Each row comes from the steps of one walk. Every step used is in the known rows, and no mark comes twice. Write the walk behind each row, first mark first.
Known rows
gunul seto: [ -4.7  11.5 -13.2   1.4  10.1  13.6  14.5 -10.6 -18.1  -0.7   6.9  -1.9
 -16.6  -9.5   5.3  14.5   8.6   8.4   2.3]
bidi fefop pila seto kosit: [ 29.5 -38.1  -6.9   7.6 -32.3  15.1 -20.6  24.8  10.4  17.6   2.1  -7.2
  -0.1  -8.1 -53.4  -3.4  12.5   3.3 -13.5]
tinid fefop pila seto: [ 33.4 -53.2  24.2  22.8 -21.8 -23.7 -10.0   7.9 -13.9  10.2   6.3 -25.4
  14.1  13.1   0.5 -20.2 -46.1  16.3   9.4]
fefop bidi seto: [  3.2  26.9 -23.0  12.7  -5.4 -69.7  16.9  -4.3  11.4  -1.6  -9.8  -2.3
  28.4  -1.4  13.1  20.0  55.9  34.3  -0.6]
pila fefop: [ 11.3  25.6  18.0   0.2  -1.7  38.0  15.9   1.5  14.0   2.3  -4.8  -1.4
  14.4  -0.3   1.7  -4.2  -8.7  19.8 -11.3]
bidi fefop pila: [ 14.9 -22.8  -3.6  -1.1   0.3 -49.4 -31.5  -2.8   6.3  -2.7  -7.2  -1.7
   9.9  -2.6 -20.5  -5.2 -16.5 -36.3  -5.5]
gunul seto tinid fefop pila: [-12.0 -19.4  19.2  -7.2   8.0 -36.7 -24.8 -10.4 -26.2  -9.8  13.4   0.3
 -34.8  10.8   7.3 -22.9 -54.9 -28.0  10.5]
fefop pila seto kosit: [ 43.6  -4.5  -6.2  17.4 -36.9   5.6  -5.8  29.6  -5.0  18.6   2.1  -5.0
 -21.2  -0.6 -33.8  -9.7  -0.4  47.3  -7.2]
pila fefop bidi seto: [ -7.1  25.5  -6.5   1.9 -12.3 -28.2  38.7  -1.7  21.7  -6.5 -11.9  -6.8
  44.5   0.3  -1.7  17.0  41.8  33.6 -11.5]
tinid fefop bidi: [ 11.4  10.1   3.9  22.2  11.9 -59.8  22.5  -3.2   8.6   2.9 -10.7   3.0
  38.2  -0.2  49.0  -4.7 -10.9   6.5  -0.9]
seto tinid fefop bidi: [ -2.7  16.4  12.1   6.9  18.5 -66.9  -4.7  -1.8  12.6   1.7   1.8  16.3
  18.3   0.7  44.7 -19.9 -16.0  -5.8  -3.4]
bidi fefop gunul seto pila: [-51.1 -42.5 -25.9 -24.9  31.4  55.1  23.7 -17.8   2.2 -23.9  -7.3  -6.1
  19.5 -15.8 -26.9  33.5   9.0 -83.7   0.2]
seto kosit: [ 23.8  56.9  -1.5  13.2  -8.8  32.1  -2.7  17.2  13.8  15.8  -8.6  14.7
 -20.9  -4.2   8.3  -2.3  25.5  37.8  -7.9]
bidi seto kosit: [ 11.0  55.4  -1.6  10.0 -25.1  33.9  -9.6  13.5  18.9  11.6  -9.5   1.8
 -17.9   7.8  -0.6  11.1  65.0  52.2   0.7]
fefop gunul seto: [-34.4  10.4 -19.8  11.3  21.4  31.9  45.5 -18.6 -24.4 -12.0  -2.2   1.9
 -10.4  -1.7  22.1  26.0  -1.1 -12.6   9.2]
gunul seto kosit: [  0.6  38.8 -15.4   4.0  -3.9  52.5  17.7   7.2  -7.9   7.9   0.5   9.5
 -37.4 -11.0  -1.9  13.6  28.9  26.8  -4.9]
fefop kosit: [ 23.9  48.4 -12.5 -10.6  -3.1  14.3 -10.1   1.7  -8.4   6.0 -14.1  26.9
 -25.7  -0.7  19.6  -2.2   2.5  19.4   0.6]
fefop pila: [ 30.4  10.8  -2.9  10.3  -4.4 -57.8 -15.8   1.8  -9.5  -0.8  -7.6   0.2
 -11.2   4.2  -4.7 -11.7 -26.0   8.8   1.0]
seto tinid: [  5.2  34.7   9.3  -6.0  11.4 -11.6 -32.3   1.0   6.1   7.0  10.1  17.3
 -21.9  -1.8  10.3 -17.2  -0.7   8.4  -2.4]
bidi fefop pila seto: [ 24.0 -67.8  -4.3   4.6 -18.3 -23.3 -23.7   7.2   0.0   9.3   8.4 -18.5
  21.3  -7.1 -46.2  -2.7  -9.2 -14.5  -6.4]

Write each row's walk
[  9.1 -30.5  36.4   6.8  -6.2  21.4 -25.6   7.5   1.9  18.3  24.0  -8.2
   3.0   6.9  14.8 -24.9 -20.5  16.3   6.0] | pila seto tinid fefop
[ 10.0 -61.7   3.8 -11.0 -12.5 -29.9 -51.4   8.7   2.2   8.9  21.6  -4.6
  -0.6  -6.0 -49.6 -18.1 -15.0 -25.9  -8.8] | bidi fefop pila seto tinid
[-36.6  -9.1 -25.5 -14.0  26.4  44.7  37.9 -13.9 -13.8 -22.4  -7.6  -2.8
  -2.1  -8.4 -10.5  28.2  -2.8 -39.3   7.0] | fefop gunul seto pila
[-18.8  16.9  -5.5 -14.6  15.7   6.9 -13.0  -9.4 -15.7  -0.6  19.7  12.0
 -37.9  -8.2   0.3  -1.1   2.5  -3.2   0.5] | gunul seto tinid
[-12.6  12.9  36.4  -0.8  -3.0  -3.6 -40.1  -6.3  11.7   2.7   8.2  -5.1
  -4.3  22.7  30.0 -14.7  12.7  10.3  15.5] | bidi seto tinid fefop
[  1.1   7.2 -29.5 -14.0  -0.7 -57.7   9.9   1.2  23.7 -11.3 -15.8  -7.1
  35.8  -8.8 -19.3  21.6  55.2   5.8  -3.2] | fefop bidi seto pila
[ -4.8   5.0  12.8 -28.2 -12.2  50.4   1.8   2.3  29.9 -12.0 -10.7 -19.4
  27.9   3.5 -38.2  10.6  29.7   6.6  -4.3] | bidi seto pila fefop
[-49.4 -23.4 -20.6   1.6  26.3  41.0  31.0 -23.0  -7.7 -13.2  -1.5  -0.6
  11.1  -8.8   4.7  32.0   9.8 -56.2   2.3] | bidi fefop gunul seto
[-14.9   8.2  23.3  27.5  18.4  24.6  25.6 -12.2  -0.2  -3.9 -12.9  -1.3
  19.6  18.0  59.4  -1.1 -31.2 -14.0  15.2] | tinid fefop gunul
[ 38.5 -33.5  -3.4  15.3 -22.7 -33.5  -8.8  11.6 -17.2  10.6   8.1 -16.1
  -0.2   0.2 -27.8  -9.0 -20.0  29.0   0.3] | fefop pila seto
[-63.3 -16.9 -11.9 -13.5  32.2  33.5   4.1 -21.6  -5.1 -13.4  11.2  13.3
 -10.3  -8.4   1.0  16.4   5.3 -68.1  -0.2] | bidi fefop gunul seto tinid
[ 15.5  27.9  -1.8 -46.2  -4.2  71.0   4.5   8.3  13.8  -9.9 -22.6  17.8
  -0.9  -6.8 -27.0  -3.1 -12.0  -9.9 -12.1] | seto pila fefop kosit
[-25.9   0.2  -2.1  -2.5  22.7 -50.6  15.4 -11.9  -9.5  -6.0  12.0  11.4
   1.9  -6.5  33.1  -4.9 -10.8 -16.3  -0.1] | gunul seto tinid fefop bidi
[-18.5  -8.9 -27.0 -30.6  14.0   2.2  57.7  -3.0   7.1 -20.6  -7.4  -3.5
  33.2 -25.4 -36.2  21.1   5.8 -19.9 -19.3] | gunul seto pila fefop bidi
[ -1.7  -4.6  33.4  -0.6 -13.2 -54.5 -51.3  -4.6  -0.2  -5.6   3.1  -7.5
 -14.4  29.6  10.2 -25.6 -17.8  -2.2  16.9] | bidi seto tinid fefop pila
[ 13.0 -10.9   7.5  -0.6  -7.6  12.9 -24.3  10.9  -0.3  18.2  25.4  -0.3
 -11.4  -6.0 -13.2 -13.4   5.2  29.0  -3.5] | pila seto tinid
[  4.6  38.3   2.5  22.3 -17.9 -23.8  19.6  10.8  24.6   7.3 -18.0   1.2
  21.5   9.4  32.5   7.6  50.7  38.2   0.8] | tinid fefop bidi seto kosit
[ 24.7 -28.7   3.8  -0.4 -16.8 -40.2 -36.6  12.8 -13.4   9.9  20.4  -2.4
 -21.5   1.2 -33.5 -23.9 -26.8  16.9  -2.0] | fefop pila seto tinid
[ 39.3 -23.6  21.3  25.0 -35.4  14.2  -7.1  26.3  -2.7  19.0   0.7 -12.8
  -7.3  11.3  -6.4 -21.2 -26.0  34.2   1.9] | tinid fefop pila seto kosit
[-48.2  15.8 -11.3  -5.1  27.8  24.1  19.2 -17.4 -21.6 -12.4  10.7  15.9
 -31.4  -0.9  16.8  10.4  -6.0 -23.6   6.7] | fefop gunul seto tinid
[-41.6 -28.8   2.4  -6.6  28.3  53.4  37.9 -16.7 -11.3 -22.3  -9.1 -11.8
  11.5   4.6  17.4  16.6 -27.8 -53.2  15.8] | tinid fefop gunul seto pila
[ 21.8  29.2  13.8  -2.0  -0.8  24.7 -11.0  -1.4  -5.0   5.6 -16.3  18.1
 -11.3  11.7  47.2 -13.2 -22.2   4.4   9.8] | tinid fefop kosit
